Known rows, with every step that occurs:
meza > rima > kebi > volup: [ 0.59 -2.18 -1.22 -2.58 -2.21  0.35  1.14  0.34 -0.37 -5.57  0.50 -0.82
 -0.49  2.45 -0.74  0.80  1.65 -3.09  1.57  3.27 -5.56 -2.55 -1.04  5.50]
volup > kebi > rima > risik > kimeb > meza: [ 0.71 -0.36  1.86  3.20  3.53  0.33  3.51 -1.72 -0.83  5.75 -0.05 -0.09
  1.93  1.60  2.03 -2.86 -2.32  4.19 -0.54  0.58  2.62 -2.62  3.37 -3.92]
meza > rima > kebi > volup > risik > kimeb: [-2.10  0.45 -1.31 -0.75 -2.93 -1.50 -0.37 -0.18 -0.83 -4.19 -2.35 -2.00
 -1.47  3.21  0.42  2.65  3.18 -1.80  1.58 -3.08 -5.86 -1.97 -3.59  1.68]
meza > rima > risik > volup: [ 0.14  2.56  1.49  2.48  2.00 -2.81 -6.30 -1.79 -2.89 -0.37 -2.96 -1.03
 -1.29 -0.24 -2.23  1.92  3.41 -0.16 -3.57  1.56  4.34  6.09  1.63  0.81]
rima > risik: [ 2.21  1.27  1.58  4.89  0.29  0.24 -4.47 -1.52  0.23  0.09 -1.89 -1.09
  1.02  0.14  0.41 -0.89 -0.45  1.17 -0.31  1.99  2.83  1.12  0.70 -1.23]
kimeb > kebi > rima: [ 6.09 -2.61  2.37  1.27  0.97  1.81 -0.08 -2.19 -0.56  0.29  4.63 -1.52
 -0.15  2.62  0.19 -0.31 -6.93  2.02 -0.48  3.76 -2.58 -8.18  1.84 -1.44]
risik > volup > kebi > sabu: [ 6.57 -0.48  2.99  1.72  0.19  3.91 -1.44  4.88 -2.78  4.80  1.54  2.49
  0.74  2.59 -0.48 -2.15 -3.93  0.97 -3.27  2.75 -4.94 -2.75 -1.43  0.23]
kimeb > meza > rima > risik > volup > vezib: [-8.06  2.26 -4.15  0.33  2.49 -3.29 -2.43 -1.69  0.43  2.74 -2.81  2.27
  0.09 -5.18 -2.40 -0.17  3.34  1.08 -0.97 -3.95  6.94  8.78  5.16 -2.43]
kimeb > meza > rima > kebi > sabu: [-1.17 -0.91 -5.87 -0.63 -1.49  2.21  3.49  1.38  2.84 -3.38  4.32  4.02
  3.44 -1.06 -1.68 -3.05 -0.53 -0.84 -1.73  1.87 -1.07 -1.79 -4.36 -1.09]
risik > rima: [ 1.69  1.21  4.88 -0.34  3.34  0.51  0.52  2.32  1.63  0.35  0.83 -2.17
 -1.20 -0.04 -0.26  3.29 -2.26 -0.82  2.61  2.64  0.74 -1.14 -1.80  0.86]
kebi > volup > meza > rima > risik > kimeb: [-6.42  0.24  0.54 -1.26  0.17 -3.15 -2.20 -1.14  0.26 -2.82 -4.68  0.01
 -1.14 -2.85 -2.22  0.51  5.64  0.67  2.75 -1.65  2.27  5.73 -0.72  1.44]
meza > rima > risik: [ 1.10  2.26  0.22  2.71  1.45 -2.58 -4.41 -2.83 -0.06 -2.99 -0.29 -0.76
  0.87 -0.63 -2.80  1.52  1.54  1.06  0.07  3.34  5.24  3.74  1.06  0.73]
volup > meza > rima > kebi > sabu: [-0.90 -1.52 -4.41  0.54 -3.09  3.23 -0.36  2.65  5.58 -5.30  3.91  3.81
  3.18 -0.07 -2.91 -2.17  0.26 -1.51 -1.28  1.07 -1.22 -0.57 -5.63 -0.16]
kimeb > meza > rima > risik > volup: [-3.68  2.67 -1.86  0.37  2.45 -2.73 -1.86 -1.57 -1.38  1.08 -2.44 -0.04
 -0.20 -3.33 -1.02  0.76  3.97  0.17 -3.46 -0.86  5.20  8.36  1.99 -1.30]
kimeb > meza > rima > kebi: [-0.13 -0.05 -4.60 -0.64 -1.75  1.25  3.72  0.73  2.49 -1.87  3.04  2.31
  1.76  0.89  0.87 -0.61  1.61 -3.15 -1.19  1.29 -0.52  0.02 -1.07  0.66]
risik > kimeb > meza > rima > kebi: [-0.66  0.42 -2.68  0.51 -1.48  0.26  3.17  1.58 -0.06  1.04  0.70  3.98
  0.28  2.24  1.82 -2.14  3.62 -3.47 -1.65  0.49 -0.21 -0.96 -2.03  0.58]
kebi > volup > meza > rima: [-2.66 -1.43  0.03 -4.14 -1.79 -0.46  1.32  0.28  3.24 -4.77 -0.84  0.26
 -1.01 -3.05 -3.26  2.20  2.36 -1.80  3.49  0.02 -1.93  3.33 -0.45  3.27]
meza > rima: [ 4.04  1.10  1.73  0.72 -0.12 -0.73 -1.17 -0.50  0.30 -2.01  1.14  1.19
 -0.57  0.38 -2.86  1.94  0.19 -1.75  0.55  4.06  1.18  0.13  0.22  2.46]
kimeb > meza > rima > kebi > volup > vezib: [-7.61 -2.51 -6.93 -4.89 -1.75 -0.22  5.03  0.14  3.05 -2.54  0.79  2.48
  1.14 -2.46 -0.82 -1.10  1.73 -1.88  3.95 -2.34 -2.76  0.10  2.44  1.93]
risik > kimeb > meza > rima > kebi > sabu: [-1.82 -0.14 -3.77  0.34 -1.25  1.24  2.93  2.33  0.57 -0.51  2.01  5.95
  1.86  0.23 -0.74 -4.50  1.41 -1.32 -1.88  1.08 -0.66 -2.71 -5.31 -1.12]
kimeb > kebi > volup > risik > rima > meza: [-1.63  1.25  0.46 -8.53  2.28 -1.38  3.05  0.70 -1.93 -1.41  2.94 -8.34
 -1.29 -3.10  2.45  6.40 -4.11  4.86  4.11 -5.57 -0.73  1.89 -3.64 -0.37]
risik > volup > meza > rima > kebi: [-0.69 -0.70 -1.95  0.54 -3.12  1.73 -1.99  3.18  2.26 -1.23 -0.16  1.64
 -0.42  2.00  0.31  0.74  4.19 -5.03 -4.67 -1.23 -2.08  3.55 -1.57  1.96]
meza > rima > risik > volup > kebi: [ 3.74  2.31  1.34  1.55  2.44 -1.71 -4.16  0.55 -3.92  2.26 -0.03 -0.89
  0.34  2.46 -0.97  2.02  1.12  1.81 -3.02  3.06  1.90  5.36  2.86  2.02]

Rows:
[ 5.43 -0.76  4.65 -0.31  0.64  1.04  2.53 -2.20 -0.52  1.42  0.20 -2.04
  0.06 -1.02  0.48 -0.44 -3.06  0.51 -2.58  0.48  4.38 -3.23  2.06 -0.27]	kebi > rima > meza
[-2.26  1.89  0.31  3.72  0.96 -0.63 -0.56 -0.78 -0.77  4.41 -3.76  1.98
  0.40 -1.35  2.46 -3.19  2.26  0.85 -0.61 -1.21  4.19  2.25 -0.07 -3.69]	rima > risik > kimeb > meza
[-2.84  2.21 -2.99  0.67  1.81 -2.38  0.19 -2.95  1.40 -1.47  0.17  0.31
  1.79 -3.55 -1.53  0.32  2.12  1.58  0.00  0.66  6.34  6.03  1.30 -1.62]	kimeb > meza > rima > risik
[ 6.22 -1.02  4.05 -1.03  1.05  0.07  1.22 -1.13 -5.25  4.64  2.42 -0.59
 -1.23  1.35  2.74 -1.69 -3.98  2.82 -2.65  0.45  2.56 -5.68  0.71 -0.84]	risik > kimeb > kebi > rima > meza
[ 7.65  0.10  4.09  1.64 -0.17  2.66 -1.17  4.22 -3.25  6.23  0.26  0.70
 -0.80  4.54  1.94  0.29 -2.07 -1.50 -2.86  2.18 -4.54 -1.03  1.86  1.92]	risik > volup > kebi
[-2.56 -0.27  1.91  4.03  3.14 -0.88  1.28 -3.87  0.22  3.20 -3.21 -0.27
  0.10 -1.20  0.89 -3.15 -0.05  2.08 -1.34 -0.79  4.75 -1.86  2.20 -4.98]	kebi > rima > risik > kimeb > meza
[-8.32 -1.60 -5.10 -3.94 -1.48 -1.24  4.35  0.99  0.45  0.29 -1.52  4.44
 -0.52 -1.25  0.12 -2.33  3.58 -2.37  3.70 -3.19 -2.40 -1.03  1.42  1.82]	risik > kimeb > meza > rima > kebi > volup > vezib
[-3.57 -0.79  2.03  4.63  3.09 -0.84 -5.37 -3.40  0.21  3.13 -4.22 -1.60
 -0.67 -1.28 -1.64 -1.20 -1.53  2.19 -2.26 -2.05  4.15  0.01  6.87 -3.41]	kebi > rima > risik > volup > vezib
[-1.76 -3.83 -1.61 -1.37 -4.86  3.96  1.77  2.85  4.20 -3.10 -0.81 -0.07
  0.66  1.13  2.41 -1.64  1.15 -3.69  1.49 -1.45 -7.25 -1.69 -2.28  2.04]	rima > kebi > volup > meza
[ 0.34  2.89  2.19  3.70  1.83 -3.62 -5.08 -1.99 -2.63 -0.14 -2.77  1.00
 -0.74  0.44 -1.85  0.12  3.42  0.78 -0.41  2.58  5.55  2.76  0.04  0.65]	meza > rima > risik > kimeb
[-3.83 -1.60 -0.36 -0.98 -0.87 -0.54 -2.93  0.30 -1.85  0.70 -1.82 -0.47
 -0.63 -0.97  2.34 -1.96  0.62  2.93  2.92 -2.12 -2.11  1.65 -1.30 -1.06]	rima > risik > kimeb > kebi > volup > meza
[-2.09 -1.60 -0.41 -5.06 -1.50 -1.33  0.19  1.43 -1.59 -1.40  1.28  1.72
 -2.21 -0.70 -0.86  0.95  1.45  0.40  3.57 -0.33 -3.55  0.57 -1.69  2.64]	risik > kimeb > kebi > volup > meza > rima
[ 1.86 -0.82  3.34  5.19  2.42  0.04 -2.60 -4.57  1.35 -1.17 -1.10 -3.35
  0.80  0.33 -1.23 -0.81 -2.87  2.32 -0.96  2.57  3.48 -2.94  2.97 -2.70]	kebi > rima > risik
[ 3.76  1.83  0.48  2.76 -1.87  0.28 -3.60  0.66 -2.11  2.76  1.09 -0.61
 -1.29  3.34  2.63  1.50 -3.06  1.76  0.31 -3.02 -3.87 -3.48 -2.89 -3.68]	volup > risik > kimeb > kebi
[ 1.96 -3.25  0.26 -0.64 -3.25  2.82  1.07  1.69  0.00 -2.68 -0.91 -0.99
 -0.16  3.27  2.32 -1.53 -0.26 -3.27  1.08  1.90 -7.94 -5.18 -1.14  3.40]	rima > kebi > volup
[-0.34  3.09  2.76  0.97  2.35 -0.18 -0.52  1.11  3.73 -1.15  0.37 -5.48
 -1.00 -0.50 -0.24  6.43 -2.57  0.83  3.06 -2.98  0.06  0.39 -3.39 -2.70]	volup > risik > rima
[-2.87  2.45 -4.90  1.50 -2.39 -0.63  2.08  0.28  1.95 -0.64  0.03  1.02
  0.58  1.74  1.74  1.24  3.20 -1.99 -1.15 -4.96 -0.90  0.62 -3.69 -2.84]	volup > risik > kimeb > meza > rima > kebi
[ 6.77 -1.52  2.37 -1.99  0.89  1.02  1.86 -2.04 -2.89  1.92  4.77 -2.06
  0.26  0.00  1.81 -0.43 -6.04  3.12 -2.44  1.26  2.28 -4.72  1.73 -0.82]	kimeb > kebi > rima > meza
[ 8.06 -0.86  5.75 -1.35  1.65  2.04  2.73  1.04 -4.35  6.62  0.67 -2.33
 -0.53  2.18  2.20  0.08 -3.46  1.26 -5.70  0.10  0.85 -1.48  3.88  1.21]	risik > volup > kebi > rima > meza
[-2.41 -2.08  0.71 -1.57 -1.20  0.62 -0.18  0.36  1.26  0.37 -2.80  1.13
 -1.12 -2.15 -1.46 -0.86 -1.75 -0.63  5.23 -0.95 -3.37 -2.48  3.57  1.76]	kebi > volup > vezib
[-1.14 -2.71 -1.68 -3.45 -0.92  0.55 -0.54  0.60 -1.14  0.83  1.65  0.89
 -0.62 -0.99 -0.02 -0.78 -4.45  1.75  5.66 -0.43 -5.41 -4.05  3.32  0.98]	kimeb > kebi > volup > vezib
[ 2.30  2.27  4.96 -3.65  3.11 -0.11  2.76  2.11 -0.52  1.91  0.98 -3.06
 -0.87 -2.52  1.28  3.23 -1.34  0.23  0.38 -0.04  5.60  2.36 -1.98  1.58]	risik > rima > meza
[ 0.22  1.31 -1.70 -1.21  0.31 -0.74  3.25 -0.44  1.81 -0.59  1.66  2.36
  0.50 -2.51 -1.71  0.74  0.94 -1.40  0.69  1.46  2.30  2.36  0.37  0.07]	kimeb > meza > rima
[-0.07 -1.26 -1.88  0.37 -4.20  2.13  0.11  0.22  2.19 -4.20 -1.58 -4.16
  0.08  2.98  2.47  1.46 -0.72 -1.60  1.66 -3.60 -8.56 -3.52 -2.92 -0.16]	rima > kebi > volup > risik
